In the rows, zero is written as 128.
Known rows, with every step that occurs:
domagar/rivase: [140 111 120 121 116 110 139 132 117 150 142 106 196 140 101 129 133 106
 121 134 140 137 127 125 134 114 132 133 155 157 128 149 134 124  92 146
 119 129 153 169 141]
nomas/defu: [144 122 147 111 164 112 144 134  71 117 138 137  93 130 115  81 115 109
 149 127 131 146 130 156 133 131 128 119 124 141 123 147 141 135 149 137
 144  65 156 112 143]
lupok/bepor/rivase/domagar: [149 161 126 143 139 138 135  91 143 106 137 141  92 131 106 146 166 152
 164 149 115 122 129  95 145 103 122  88 122  87 133  77 133 125 108 140
 147 175 151 142 137]
vizi/domagar/dezu/panina/rivase/bepor: [105 131 112 183 139 140 166 117  82 132 106 148 157 153 142 140 129 181
 123 100 132 124 108 125 106 165 130 155 110 135 117 143 118 108 117 159
 149 202 153 150  86]
dezu/bepor/rivase/defu: [149 155 115  87 139 118  44 125 130  94 144 125  91 150 133 114 138 161
 137 139 109 124  85 126 119 122 117 110 113 133 133  71 127 151 119  84
 133  98 159 135 132]
feva/domagar/rivase/defu/nomas/panina/dezu/bepor: [131 132 173 120  94 126  41 120 164 107 141 184 168 101 164 130 150 106
 130  97 102 114 163 152 116 138 165 134 139 102 140 147 116 135 190  93
  89  63 130 119 141]
bepor/mevuke/defu: [123 138 135 102 147 145 165 123 134 206 134 121 145 110  92 109  92 126
  82 158 137 161 144 112 141  85 117 120 133 180 130 154 137 132 128 144
 159  33  80 120 136]
vodim/bepor/vizi/domagar/rivase/defu: [110 116 119 122 117 147  34 114 129 114 127  87 213  86 164 121 120 131
 123 128 168 121 120 136 139 145 122 148 151 130 119 132 109 126 132 110
 105 138 101 166 147]
panina/dezu/bepor/rivase: [159 136 109  92 132 111 151 155 118  89 150 119 110 153 146 160 131 117
 134 147  97 101 112 120 105 118 131 104 102 143 130  59 131 141 123  64
 133 141 176 133 152]
domagar/dezu/panina/rivase/defu/mevuke: [118 139 139 113 148 144  94 129  84 133 108 153 164 128 142 125 116 134
 126 122  97 128 156 150 128 178 136 111  99 169 120 184 118 109 120 158
 132 154  85 154 127]
fedidom/bepor/rivase: [161 133 108 110 122 120 150 143 119 111 141 116  82 145 115 140 146 106
 148 106 117 124 137 114 112 138 115 121 116 136 126  78 146 132  65  97
 131 196 163 149 108]
ropa/bepor/vizi/domagar/dezu/panina/rivase: [ 97  99 105 192 125 169 193 119 124  42 101 123 154 129 186 138 120 174
 112  77 109  88 135 143 119 181 132 160 110 105 124 152 109 113  99 152
 100 101 108 166 109]
bepor/vizi/domagar/dezu/panina/rivase: [113 107 112 141 131 173 183 114  89  74  88 128 187 130 193 150 124 166
 116 109 140  93 105 143 124 205 136 154 107 102 106 175 114 106  89 144
 119 104 126 165 113]
rivase/defu/nomas/panina/dezu/domagar: [125 137 164  78 111 115  39 165 164 140 119 160  99 127 181 131 141  98
 134 122 137 161 204 174 132 128 168 150 113 105 127 192 135 126 196 154
 107  92 145  54 111]
dezu/panina/rivase: [130 127 119 150 136 130 188 138 127 144 104 149 144 143 140 146 117 210
 131 134 113 130 163 149 121 146 155 144 146 145 119 172 126 109  68 158
 131 118 157 173 128]
defu/rivase/bepor/mevuke: [107 163 112 147 170 126  96 161 130 210 117 116 137 148  97 121 104 132
 150 153 115 162  57 123 114 115 121 154 127 178 128  87 141 154 114 145
 170 180  74 104 142]
lupok/bepor/vizi/domagar/rivase: [124  87 103 151 126 150 130 121 142  61 138  93 200 102 154 141 152 148
 124 147 138 102  85  98 158 130 133 109 153 114 126 130 117 103 107 129
 133  82 117 173 133]
ropa/bepor: [121 119 118 135 131 108 149 140 160 126 129 124 107 145  97 118 103 126
 129 101 107 144 170 135 132 101 118 137 131 158 143 125 132 135 137 151
 110 102 140 112 129]
dezu/panina: [131 136 118 100 153 131 140 147 131 150 115 137 124 148 122 125 124 195
 134 145 132 161 147 147 129 134 160 149 138 147 118 165 132 137 108 168
 136 107 158 150 130]
vizi/domagar/dezu/bepor/rivase/defu: [141 142 118  86 135 136  49  99  81  90 156 122 106 167 132 120 145 100
 127 101 140 102  44 120 121 167 103 104  72  85 120  60 133 145 159  90
 123  96 163 119 102]
ropa/bepor/vodim: [102  84 114 136 118 112 151 138 182 109 144 119 106 177   4 129  81 134
 112 113 110 103 167 122 125  96 119 146 121 143 134 116 131 147 119 125
 129  93 101 105 137]
dezu/bepor: [137 132 104 106 143 114 140 133 132 131 153 129 120 145 111 130 103 155
 116 143 122 141 110 126 127 138 119 107 134 162 132 107 137 144 117 112
 132 139 171 104 127]
lupok/bepor/vizi/domagar/dezu/panina/rivase: [115  96 103 160 137 171 188 114 109  51 119 141 175 109 189 160 148 182
 121 148 108 102 102 109 149 188 136 124 118 108 117 158 114  89  95 147
 143 100 117 163 106]
vodim/bepor/rivase/defu/nomas/panina/dezu/domagar: [144 139 155  68 107 108  32 168 168 146 118 153  86 110 174 140 170 103
 153 150 153 144 203 168 124 131 151 162 109 103 129 112 142 130 163 117
  88 143 151 112 122]
feva/domagar/rivase/bepor/vizi: [ 97 124 136 178 129 141 123 110 115  83 118 140 208  84 142 119 125 147
 124 116 124 130  93 110 104 135 126 161 152 165 129 129 110 130 119 125
 160 160  95 165 145]
defu/nomas/panina/rivase/domagar/vizi: [118 139 144 164  67 141 182  88 175 135 128 129  70 100 135 147 138 107
 164  93 154 103 189 156 128 169 112 132 121  64 138 186 155  99  87 145
  76 206 123 123 137]
mevuke/defu: [134 109 140 113 145 115 167 127 111 158 128 124 134 115 113 107 100 125
  76 147 127 148 146 117 144  91 117 116 148 154 129 140 129 127 163 142
 138  57 158 137 122]
vizi/domagar/feva: [132 104 111 102  99 135 166 115  90 152 135 104  98 152  87 128 123 118
 138 101 167 131 126 131 137  97 135 135 123 100 124 148  81 116 119 152
 128 104 162  81 129]
vizi/domagar/rivase/bepor/mevuke/defu: [105 136 136 179 126 153 135 104 132 189 131  91 199 124  90 107 110 145
  68 121 158 139 102  99 122  70 118 143 156 170 128 137 120 125 133 145
 174 112  77 163 114]
fedidom/bepor/vizi: [130 119 110 122 129 123 148 146 121  84 127 105 126 103 158 139 105 114
 127 123 113 129 141 110 125 158 117 122 132 163 129 115 140 131  83  98
 145 191 128 119 115]
lupok/bepor: [135 115 115 113 141 113 145 151 135 137 144 145 113 126 110 135 126 143
 140 175 105 153 132  94 156  99 121 104 138 158 135 119 138 116 126 150
 155  99 152 110 131]
bepor/vizi: [122 123 115 110 148 127 146 141 121 101 116 111 143 113 157 133 109 123
 128 146 137 129 116 130 130 142 126 133 133 149 124 145 128 131  97 123
 136  97 114 128 143]
feva/domagar/rivase/defu/nomas: [123 123 170 109 131 157  44 116 103 157 118 175 183 101 106 104 136 115
 149 107 135 140 138 152 141 124 153 156 152 105 133 172 121 119 145 151
  89  43 108 154 164]
domagar/dezu/panina/rivase: [130 113 123 126 123 122 199 127  77 145 124 152 169 144 136 147 125 150
 121 138 110 132 136 141 114 172 139 148 116 150 120 173 140 109  75 163
 122 138 153 161 114]
lupok/bepor/mevuke/defu/nomas/panina/dezu: [127 119 154 101 112 123 159 151 207 177 135 157 112  88 153 144 134  98
  99 177 100 139 197 111 157  67 156 113 129 152 143 171 135 112 180 117
 150   4  63 100 130]
mevuke/defu/rivase: [143 109 136 101 171 118 144 149  87 170 120 115 154 112 110 109 123 105
  94 148 115 149  91 123 156 105 122 121 144 126 123 101 144 134 183 143
 113  59 158 145 134]
vodim/bepor/rivase/defu/nomas/panina: [146 144 147  77 115 105  24 146 190 158 120 150  76 113 151 120 160 115
 168 144 158 124 168 166 134 132 135 158 137  91 136 109 141 134 127 104
  86 112 121 155 119]
nomas/defu/rivase/bepor/vizi/domagar/feva: [114 104 122 166 141 135 110 137  60  47 107  89  81 123 155  84 135 128
 157 108 138 122  16 133 117 133 132 135 121  94 119  85  75 142 178 113
 146 120 110  93 142]
nomas/panina: [137 125 128 107 111  92 146 136 176 147 136 131  99 155 137 132 139 114
 132 107 147 140 146 144 133 130 128 133 144 114 124 156 142 129 121 142
 123 106 156 101  92]
nomas/panina/rivase: [137 116 126 157 102  94 197 133 171 140 122 138 124 145 153 154 137 135
 138 106 128 101 169 149 121 137 122 132 153 116 131 155 134  97  74 129
 117 120 154 125  99]

Rows:
[135 147 126 148 106 132 139 105  92 165 123 113 108 136  74 127 139 119
 157 119 141 144  90 121 138 110 131 122 130  83 130 101  97 139 141 159
 106 209 149  77 164] -> defu/rivase/domagar/feva
[ 96 109 126 170 172 149 111 132 100  96  89  90 163 105 162 106 117 143
  91 131 135 119  53 102 137 128 111 128 147 107 118  80 118 131 204 124
 140 117 113 140 114] -> mevuke/defu/rivase/bepor/vizi/domagar
[129  97 111 109 113 117 149 143 139 124 161 118 111 154  19 143  84 109
 115 125 120 115 155 102 113 128 115 131 129 158 126 114 146 141  83  94
 159 199 118  94 116] -> fedidom/bepor/vodim
[112 128 144 177 127 132 124 114 107 137 118 154 182 111  91 113 128 140
 130 102 122 148 109 113 106 113 122 156 151 158 130 116 119 127 126 150
 151 170 134 155 130] -> feva/domagar/rivase/bepor
[ 96 152 145 212  99 106 188 116 185 185 125 135 124 115 140 130 111 153
  84 138 116 123 158 114 110  80 111 145 154 174 138 143 127 110 107 123
 180 126  80 129  88] -> nomas/panina/rivase/bepor/mevuke/defu
[142 143 129  47 139 128  39 132  84  97 156 155 113 146 127 114 140  92
 139 146 121 119  77 143 118 155 122 116  87 121 133  95 141 146 126  88
  95  92 131 134 127] -> domagar/dezu/bepor/rivase/defu/nomas
[116  97 105 138 148 154 146 130 142  69 121 113 135 108 161 143 128 155
 127 142 133 111  97  98 161 138 129 103 132 111 126 124 114 110 133 130
 154  76 120 116 124] -> lupok/bepor/vizi/domagar
[102 121 103 174 170 144  87 149 114  98  84  94 149 135 157 122 123 143
 146 112 139 120  43 117 130 160 119 143 136 101 116  82 114 131 155 128
 139 173 103 119 119] -> defu/rivase/bepor/vizi/domagar
[138 113 119  99  91 119 166 148 102 149 157 119  91 133  87 137 141 135
 120 133 157 179 141 138 136  98 134 140 131 142 127 147 101 130 105 179
 138 145 175  61 125] -> dezu/domagar/feva
[130 113 114  99 137 138 149 120  61 156 141 124 145 160 103 132 114  70
 120 100 167 127 103 125 141 167 110 132  88 100 116 147 136 119 144 152
 119 115 163  99 101] -> vizi/domagar/dezu
[109 144 133 181 102 147 165  76 142  62 134 159 167 110 186 153 131 126
 118 121 137  73 132 145 115 215 117 113 119  73 141 157 136 122 101  87
  86 220 100 104 112] -> defu/nomas/panina/rivase/domagar/dezu/bepor/vizi
[159 132 102  92 147 123 136 133 132  92 155 117  93 157 113 139 138 152
 137 138 123 111  84 125 119 134 116 108 125 131 126  66 140 145  81  88
 131 123 172 151 124] -> dezu/bepor/rivase
[145 145 147  77 109 107  29 138 181 118 105 145  68 146 148 118 169 110
 169 124 144 114 151 163 133 122 147 146 129  72 130 143 138 133 119 115
  91  37 119 143 109] -> bepor/rivase/defu/nomas/panina
[118 145 152 165  68 109 131 135 186 171 145 107 184 107 138 133 155 122
  55 137 127 168 162 111 108  57 139 149 140 179 130 154 134 134 165 147
 181 150 105 123 101] -> nomas/panina/dezu/domagar/rivase/bepor/mevuke/defu
[140 125 128 106 101  76 153 151 161 142 114 131  97 147 167 158 140  81
 129 114 117 131 177 136 115 118 144 134 117 132 124 147 141 130 155 123
 121 114 159  90 113] -> nomas/panina/dezu
[115 122 137 157 168 105 121 143  92 169 108 114 142 115 110  96 108 127
 100 144 108 159  69 101 130  90 115 133 148 152 132  77 135 138 189 139
 145 146 148 138 118] -> mevuke/defu/rivase/bepor
[142 121 140  95 183 127 127 150  86 112 135 132  89 125 119  83 110 102
 151 123 131 127 148 159 147 157 120  77 119 155 124 161 128 126 159 142
 153 106  97 122 159] -> nomas/defu/mevuke
[146 150 131  74 156 129  34 141 128 118 102 117  95 146 124 106 135 103
 153 124 121 112 139 137 136 131 119  92 110 142 122 113 120 128 121 124
 134 120  88 155 148] -> bepor/rivase/defu/mevuke
[139 110 160  94 114  99 157 148 153 150 112 153 120 111 165 133 129  77
  91 135 130 121 213 143 139  97 159 124 137 115 133 189 141 116 202 118
 100  27 139 119 124] -> mevuke/defu/nomas/panina/dezu
[116 100 141  97  69  98  29 132 198  81 169 136 171 155  82 142 125 103
 108 135 110  81 149 145 111 121 161 133 142 122 126 148 125 150 152  61
 111  87 100 110 139] -> domagar/rivase/defu/nomas/panina/dezu/bepor/vodim
[154 109 139 111 185 108 120 159  67 125 123 126  97 135 117  76 133 100
 162 131 121 140  66 152 146 148 132 122 132 110 121 112 142 144 172 138
 120  62 154 118 149] -> nomas/defu/rivase
[158 120 108  95 138 115 146 141 143 103 141 133  87 141 106 138 161 134
 154 176 107 121 122  96 147 101 119 106 125 125 133  85 141 118  96 124
 140  94 154 157 133] -> lupok/bepor/rivase
[138 147 147 132 149 138 116  95  72 118 147  98  49 100 113  77 139  79
 181 107 136 144  62 147 137 165 103 106  97  68 124 108 162 149 176 150
 113 169 143 112 177] -> nomas/defu/rivase/domagar/vizi
[120 129 114 165 113 101 118 135 111 144 142 112 187 137 103 123 128 137
 123 129 130 147 109 111 107  91 129 149 155 181 130 124 130 130 101 141
 146 210 150 161 127] -> domagar/rivase/bepor
[126 134 140  98 122 140 140 129 200 179 159 144 111 109 125 114 108 162
  76 165 139 131 149 148 141 110 130 122 153 145 143 164 147 144 133 101
 132  32  71 104 110] -> dezu/bepor/mevuke/defu/nomas/panina
[ 95 144 143 139 156 156 125 140 123 216 116 142 135 109  95 104  82 143
  99 170 139 159 149 116 126  69 133 141 142 198 140 157 131 129 139 140
 163  93  42 125 138] -> rivase/bepor/mevuke/defu/nomas
[142 143 126  93 153 134  39 145 141  89 124 133  91 131 122 119 154 122
 160 161  91 117 136 108 157 109 113  76 115 152 135  93 121 109 133 128
 156 101  80 149 148] -> lupok/bepor/rivase/defu/mevuke
[131 126 148 166  98 139 200 130 191 189 129 144 128  97 135 132 112 115
  86 121 114 113 212 132 129 122 129 129 161 139 147 177 141 101  72 103
 127 125  59 133  94] -> fedidom/bepor/mevuke/defu/nomas/panina/rivase
[132 149 129 143  90 134 160  77 107 153 131 119 100 135  78 128 127 124
 151 105 154 149 144 117 132  92 134 122 122 115 132 144  87 126 121 160
 124 210 150  77 150] -> rivase/domagar/feva
[154 129 110  85 146 113 143 143 126 160 141 122 110 136 109 135 130 126
 158 158 152 132 147 126 125 134 109 133 126 142 127  71 139 131  90 105
 118 167 155 168 143] -> vodim/bepor/rivase
[115 113 108 103 141 121 138 140 126 135 125 114 159  83 160 138 100 131
 130 165 149 140 153 132 132 154 107 139 138 182 124 118 134 132 103 111
 126 170 115 134 149] -> vodim/bepor/vizi
[136 162 121 145  88 145 153  76 170  78 144  84  26 125  87 120 143 117
 164  75 123 110 146 123 116 116  91 123  85  90 137  85 149 138 111 136
  92 186 133 152 155] -> ropa/bepor/rivase/domagar/vizi
[124 141 130 191  78 138 211  74 105 150 126 128 129 126  93 152 122 140
 144 108 131 125 167 121 121 107 128 118 133 117 138 143  83 106  74 146
 118 221 146  94 154] -> panina/rivase/domagar/feva
[ 89 115 121 205  91 118 174 109 123  74 108 126 149 132 202 151 136 108
 111  87 147  77  97 118 103 183  99 149 112  99 122 130 128  99 118 111
 142 192 106 119  60] -> nomas/panina/rivase/bepor/vizi/domagar/dezu
[131 124 157  99  79  95  37 144 167 136 120 139 172 132 170 131 153  62
 134 111 123 124 176 154 124 109 172 150 141 119 134 185 135 126 169 119
  80  80 120 137 135] -> domagar/rivase/defu/nomas/panina/dezu
[ 91 122 100 205 104 162 181 113 124  67  86 112 138 125 171 142 135 238
 140 115 134 108 112 122 100 125 150 164 142 136 119 148  46 107  79 143
 157 178 111 148 120] -> dezu/panina/rivase/bepor/vizi/domagar/feva
[139 121 133 125 158 134 144 148 119 206 130 104 129 109  92 113 104  94
  91 135  99 160 102  99 131 114 117 122 144 161 135  91 156 141 125 115
 144 135  96 118 120] -> fedidom/bepor/mevuke/defu/rivase
[155 174 119 130 131 143 133  89 128  98 136 131 110 145 132 154 136 133
 143 118 109 108 129 111 103 127 132  79  92 109 129  59 132 153 139  82
 135 220 174 118 160] -> panina/dezu/bepor/rivase/domagar
[133 155 131 153 162 139 113 106 109 174 108 126 132 143  98 125 117 119
 154 118 138 149  90 131 132 146 123 112 135  83 125 102 141 147 148 156
 113 207 146 104 147] -> defu/rivase/domagar
[152 162 136 122 108 136 112 101 181  91 129 153  86 148 153 163 160 129
 161 110 130  89 157 144 108 142 151 104 113  58 134 112 135 146 144  74
 100 200 144 109 135] -> defu/nomas/panina/dezu/bepor/rivase/domagar
[131 150 154 127 161 156 129  86  59 166 116 144 158 118 107 105 143 151
  94 125 125 158  83 122 146 144 137 126 109  86 116 132 142 143 201 182
 110 156 153 162 119] -> mevuke/defu/rivase/domagar/dezu/panina
